What can hang from each mark:
j_994: j_303
j_662: j_266
j_631: j_622
j_290: j_610 j_994
j_588: j_266 j_303
j_622: j_631
j_303: j_513 j_588 j_631
j_266: j_488 j_588
j_488: j_266
j_610: j_290

Known rows, with every way that one mark hangs from another:
j_610[j_290[j_994[j_303]]]: -.17 -.12 -.25 .34 .22 -.30 .19 .08 .70 -.10 -.01 .24 -.02 -.01 .22 .27
 .35 -.23 -.06 -.04 .22 -.14 -.06 -.47
j_303[j_513]: .08 .25 .15 .09 -.27 -.21 .07 .12 .23 -.15 .10 -.32 -.06 -.24 .30 .03
 .10 -.12 .12 -.31 .20 -.12 -.10 -.13
j_266[j_488 j_588[j_303[j_631]]]: -.20 .43 -.18 .02 -.20 -.13 .19 -.06 -.21 .08 .14 -.30 -.19 .40 .24 .32
 -.17 .13 .18 .20 .00 .07 .12 .07
j_290[j_994[j_303]]: -.14 .15 -.16 .36 .08 -.19 .08 .18 .66 -.01 .22 .00 -.09 -.03 .20 .01
 .38 -.20 .02 -.16 .26 -.20 -.11 -.46
j_610[j_290[j_994[j_303[j_631]]]]: -.17 -.24 -.30 .25 .11 -.17 .18 .21 .66 .07 -.18 .20 -.09 .15 .19 .23
 .13 -.10 .18 .19 .05 -.07 .07 -.47
j_994[j_303[j_513 j_631]]: .08 .13 .03 .01 -.46 -.15 .16 .18 .49 .03 -.14 -.18 .00 -.03 .16 -.14
 -.02 -.01 .28 .01 .04 -.03 -.05 -.27
j_266[j_488 j_588[j_303]]: -.19 .55 -.14 .10 -.12 -.27 .19 -.17 -.17 -.07 .31 -.24 -.11 .26 .24 .35
 .10 -.01 -.03 -.01 .18 .00 .05 .05
j_488[j_266[j_588[j_303]]]: .05 .35 .31 .20 .19 -.48 .29 -.11 .05 -.08 .25 .01 -.16 .05 .21 .09 -.14
 .07 -.41 -.25 .00 .02 .13 -.14
j_994[j_303[j_631]]: -.04 .12 -.25 .22 -.19 -.10 .09 .21 .55 .14 .01 -.12 -.19 .11 .15 .01
 .10 -.16 .14 -.04 .12 -.08 -.19 -.42
j_303[j_513 j_588[j_266] j_631[j_622]]: .16 .08 .13 -.20 -.46 .09 .06 .26 -.26 .21 .04 -.16 -.03 .02 .19 -.14
 -.12 .30 -.01 .13 -.02 .03 .19 .00
j_588[j_303[j_513 j_631]]: .36 .31 .00 -.09 -.30 -.09 .30 .08 .09 .23 .03 -.26 .04 -.02 .25 .00
 -.27 .22 .23 -.02 .04 -.01 .20 -.02
j_610[j_290[j_994]]: -.18 -.06 -.18 .32 .31 -.22 .09 .14 .39 -.15 .04 .06 -.11 -.03 .34 .38
 .23 -.22 -.02 -.14 .21 -.20 -.02 -.35
j_994[j_303[j_513 j_588[j_266] j_631]]: .04 .09 .05 -.12 -.68 -.03 .10 .04 .20 .13 .03 .15 .23 -.14 .11 -.21 .03
 .24 .05 .04 -.11 .03 .20 -.03
j_588[j_266[j_488] j_303[j_513]]: .07 .51 -.37 -.04 -.38 -.12 .25 -.12 -.39 .03 .36 -.08 .25 -.09 .06 .09
 .13 .29 -.24 -.06 .39 .11 .28 .15
j_622[j_631]: .22 .07 -.08 .19 .09 .06 -.01 .09 .27 -.12 .22 -.24 -.31 -.28 .23 .17
 .14 -.42 .03 -.35 .22 -.24 -.20 -.31
j_488[j_266[j_588[j_303[j_513 j_631]]]]: .13 .18 .53 -.07 -.14 -.38 .35 -.07 -.04 .03 -.07 -.09 -.03 .06 .20 -.10
 -.48 .34 -.01 -.01 -.23 .17 .36 .02
j_662[j_266[j_588]]: -.35 .33 .20 .24 .09 -.41 .24 .00 .08 -.27 .33 -.08 -.33 .06 .46 .13 .19
 -.20 .00 -.02 .02 -.18 -.24 -.17
j_266[j_488 j_588[j_303[j_513 j_631]]]: -.11 .42 .09 -.17 -.46 -.18 .25 -.09 -.24 .02 -.03 -.34 .01 .23 .24 .16
 -.28 .28 .37 .22 -.05 .14 .26 .20
j_662[j_266[j_488 j_588]]: -.74 .38 -.07 .20 -.07 -.35 .10 -.10 -.19 -.42 .23 -.21 -.27 .19 .29 .21
 .18 -.10 .13 .14 .13 -.14 -.15 -.04
j_290[j_610 j_994]: -.13 .12 .20 .12 .36 -.12 -.11 .18 .15 -.05 .31 -.31 -.28 -.08 .35 .26
 .40 -.15 -.14 .09 .29 -.28 -.12 -.38
j_588[j_303[j_631]]: .29 .32 -.28 .11 -.06 -.03 .25 .12 .13 .31 .18 -.24 -.14 .13 .23 .15
 -.16 .04 .06 -.07 .11 -.11 .04 -.13
j_303[j_513 j_588 j_631[j_622]]: .10 .02 .32 -.18 -.47 .08 .00 .27 -.04 .11 -.19 -.45 -.13 .06 .23 -.06
 -.21 .17 .32 .13 -.11 -.10 .13 -.06
j_266[j_488 j_588[j_303[j_631[j_622]]]]: -.06 .39 -.15 -.02 -.11 -.07 .25 .14 -.36 .21 .12 -.42 -.30 .59 .20 .26
 -.17 .16 .08 .41 .11 .13 .09 -.09
j_290[j_994]: -.15 .19 -.10 .33 .22 -.12 .00 .21 .37 -.07 .30 -.17 -.21 -.06 .32 .13
 .25 -.19 .08 -.26 .27 -.28 -.09 -.31
j_662[j_266[j_488 j_588[j_303]]]: -.45 .51 -.14 .12 -.03 -.34 .36 -.21 -.29 -.18 .30 -.10 -.10 .22 .24 .25
 .10 .07 -.03 .23 .14 -.10 .10 .07
j_994[j_303[j_588]]: -.16 .19 .01 .18 -.32 -.15 -.01 -.01 .50 -.05 .11 -.03 .04 -.11 .13 .05
 .31 -.19 .00 -.19 .04 -.26 -.08 -.21

Rows:
.18 .39 .08 .04 -.04 -.18 .30 .04 .07 .25 .24 -.15 -.22 .29 .39 .23 -.19
 .02 .08 .06 -.13 .04 .03 -.07 -> j_266[j_588[j_303[j_631]]]
.04 .22 .26 .13 .10 -.34 .30 -.01 -.03 .09 .08 -.05 -.19 .22 .17 .04
 -.38 .18 -.16 -.04 -.16 .08 .22 -.13 -> j_488[j_266[j_588[j_303[j_631]]]]
-.34 .19 -.16 -.15 -.73 .12 -.10 -.02 -.39 -.05 .01 -.18 .16 -.05 .03
 .01 -.07 .35 .21 .08 .00 -.02 .29 .27 -> j_303[j_513 j_588[j_266[j_488]] j_631]
-.27 .03 .33 .03 .02 -.09 -.14 .02 .36 .00 .14 -.07 -.02 -.12 .16 .12
 .49 -.04 -.08 .26 .04 -.33 .09 -.36 -> j_290[j_610 j_994[j_303[j_588]]]
-.44 .33 -.39 .13 -.38 .02 -.17 -.06 -.29 -.14 .32 -.08 .06 -.05 .03 .20
 .31 .07 -.17 -.17 .21 -.15 .09 .12 -> j_303[j_588[j_266[j_488]]]
.01 -.10 .10 .01 .27 .01 .02 .43 .24 .26 .06 -.29 -.35 .26 .18 .04 .26
 .01 -.08 .63 .22 -.07 -.07 -.66 -> j_290[j_610 j_994[j_303[j_631[j_622]]]]
-.17 -.05 .08 .05 .16 -.06 .00 .28 .42 .16 .07 -.18 -.24 .11 .20 .09 .28
 -.01 .04 .40 .13 -.17 -.05 -.51 -> j_290[j_610 j_994[j_303[j_631]]]
-.19 -.21 .23 .05 -.24 -.27 .12 -.07 .55 -.17 -.26 .26 .32 -.22 .20 .14
 .23 .05 .18 .06 -.07 -.14 .34 -.15 -> j_610[j_290[j_994[j_303[j_513 j_588]]]]
-.08 -.15 .03 .13 -.02 -.35 .21 .06 .64 -.15 -.14 .21 .17 -.18 .26 .16
 .26 -.05 .08 .02 .17 -.04 .10 -.35 -> j_610[j_290[j_994[j_303[j_513]]]]
-.05 .35 .07 .09 .03 -.28 .46 -.04 -.03 .11 .22 -.03 -.24 .26 .39 .12
 -.21 .10 .11 .27 -.12 -.06 .07 -.05 -> j_662[j_266[j_588[j_303[j_631]]]]
.42 .45 -.09 -.03 -.21 -.18 .40 -.03 -.10 .19 .49 .06 .21 -.23 .25 .01
 .06 .20 -.38 -.22 .28 .08 .19 .01 -> j_588[j_266 j_303[j_513]]
-.04 -.08 .36 -.16 -.08 -.10 .04 .22 .37 .12 -.07 -.22 -.06 -.06 .25
 -.07 .17 .11 .17 .44 .04 -.05 .10 -.38 -> j_290[j_610 j_994[j_303[j_513 j_631]]]
-.32 .49 .13 -.06 -.30 -.39 .41 -.28 -.35 -.25 .17 -.15 .07 .07 .27 .10
 -.01 .25 .13 .27 .11 .02 .25 .21 -> j_662[j_266[j_488 j_588[j_303[j_513]]]]
-.05 -.27 -.02 .07 -.10 -.21 .23 .15 .61 .00 -.34 .16 .09 .00 .23 .07
 .02 .06 .33 .20 -.01 .02 .17 -.34 -> j_610[j_290[j_994[j_303[j_513 j_631]]]]
-.21 -.15 -.21 .22 .00 -.19 .11 -.02 .40 .00 .16 .59 .21 -.12 .12 .19
 .43 .02 -.31 .00 .07 -.08 .23 -.24 -> j_610[j_290[j_994[j_303[j_588[j_266]]]]]
-.34 .31 -.11 -.07 -.62 -.04 -.12 -.11 -.34 -.19 .16 -.12 .22 -.22 .05
 .05 .20 .22 -.01 -.11 .15 -.06 .23 .25 -> j_303[j_513 j_588[j_266[j_488]]]
.11 .09 -.21 .17 -.09 -.04 .15 .40 .37 .23 -.04 -.27 -.31 .28 .13 -.04
 .05 -.13 .00 .16 .18 -.03 -.23 -.57 -> j_994[j_303[j_631[j_622]]]
-.46 .17 -.48 .06 -.59 .07 -.10 .01 -.03 .07 .05 .08 .08 .14 -.10 .03
 .17 .17 .00 .15 .06 -.05 .15 -.01 -> j_994[j_303[j_588[j_266[j_488]] j_631]]
-.08 .13 -.24 .08 -.40 .03 .03 .09 .25 .21 .19 .20 .02 .02 .07 -.06 .14
 .06 -.11 .00 -.05 -.04 .05 -.14 -> j_994[j_303[j_588[j_266] j_631]]
.01 .27 .15 -.04 -.49 -.11 .02 -.02 -.06 -.05 .28 .00 .19 -.33 .25 -.03
 .14 .14 -.13 -.27 .04 -.09 .15 .11 -> j_303[j_513 j_588[j_266]]
-.29 -.28 -.13 .14 -.09 -.08 .04 .08 .56 .07 -.26 .25 .06 .11 .16 .22
 .10 .01 .26 .21 -.16 -.19 .23 -.27 -> j_610[j_290[j_994[j_303[j_588 j_631]]]]
.21 .11 .14 -.04 -.21 -.02 .13 .39 .01 .10 -.10 -.49 -.26 .10 .27 -.08
 -.19 .07 .24 .10 .15 .01 -.09 -.25 -> j_303[j_513 j_631[j_622]]
.27 .35 .36 -.14 -.27 -.24 .35 -.03 .01 .16 .08 -.20 -.04 .12 .43 .06
 -.29 .18 .22 .07 -.19 .13 .18 .05 -> j_266[j_588[j_303[j_513 j_631]]]
-.04 .41 -.70 .09 -.22 .10 .22 .01 -.34 .26 .33 -.08 .00 .22 -.01 .20
 -.02 .26 -.16 .08 .33 .07 .19 .03 -> j_588[j_266[j_488] j_303[j_631]]
-.11 .17 -.18 .06 -.33 .07 -.06 .12 -.05 .15 .24 -.01 -.07 -.02 .19 .06
 .01 .06 -.06 -.11 -.08 -.14 .07 .01 -> j_303[j_588[j_266] j_631]
.05 .37 -.42 -.13 -.47 .03 .24 .00 -.40 .22 .20 -.12 .16 .05 .03 .06
 -.12 .43 -.03 .12 .23 .16 .34 .18 -> j_588[j_266[j_488] j_303[j_513 j_631]]
.09 .37 -.65 .01 -.12 .12 .24 .19 -.50 .36 .32 -.22 -.13 .39 -.02 .18
 -.04 .31 -.27 .30 .41 .12 .15 -.12 -> j_588[j_266[j_488] j_303[j_631[j_622]]]
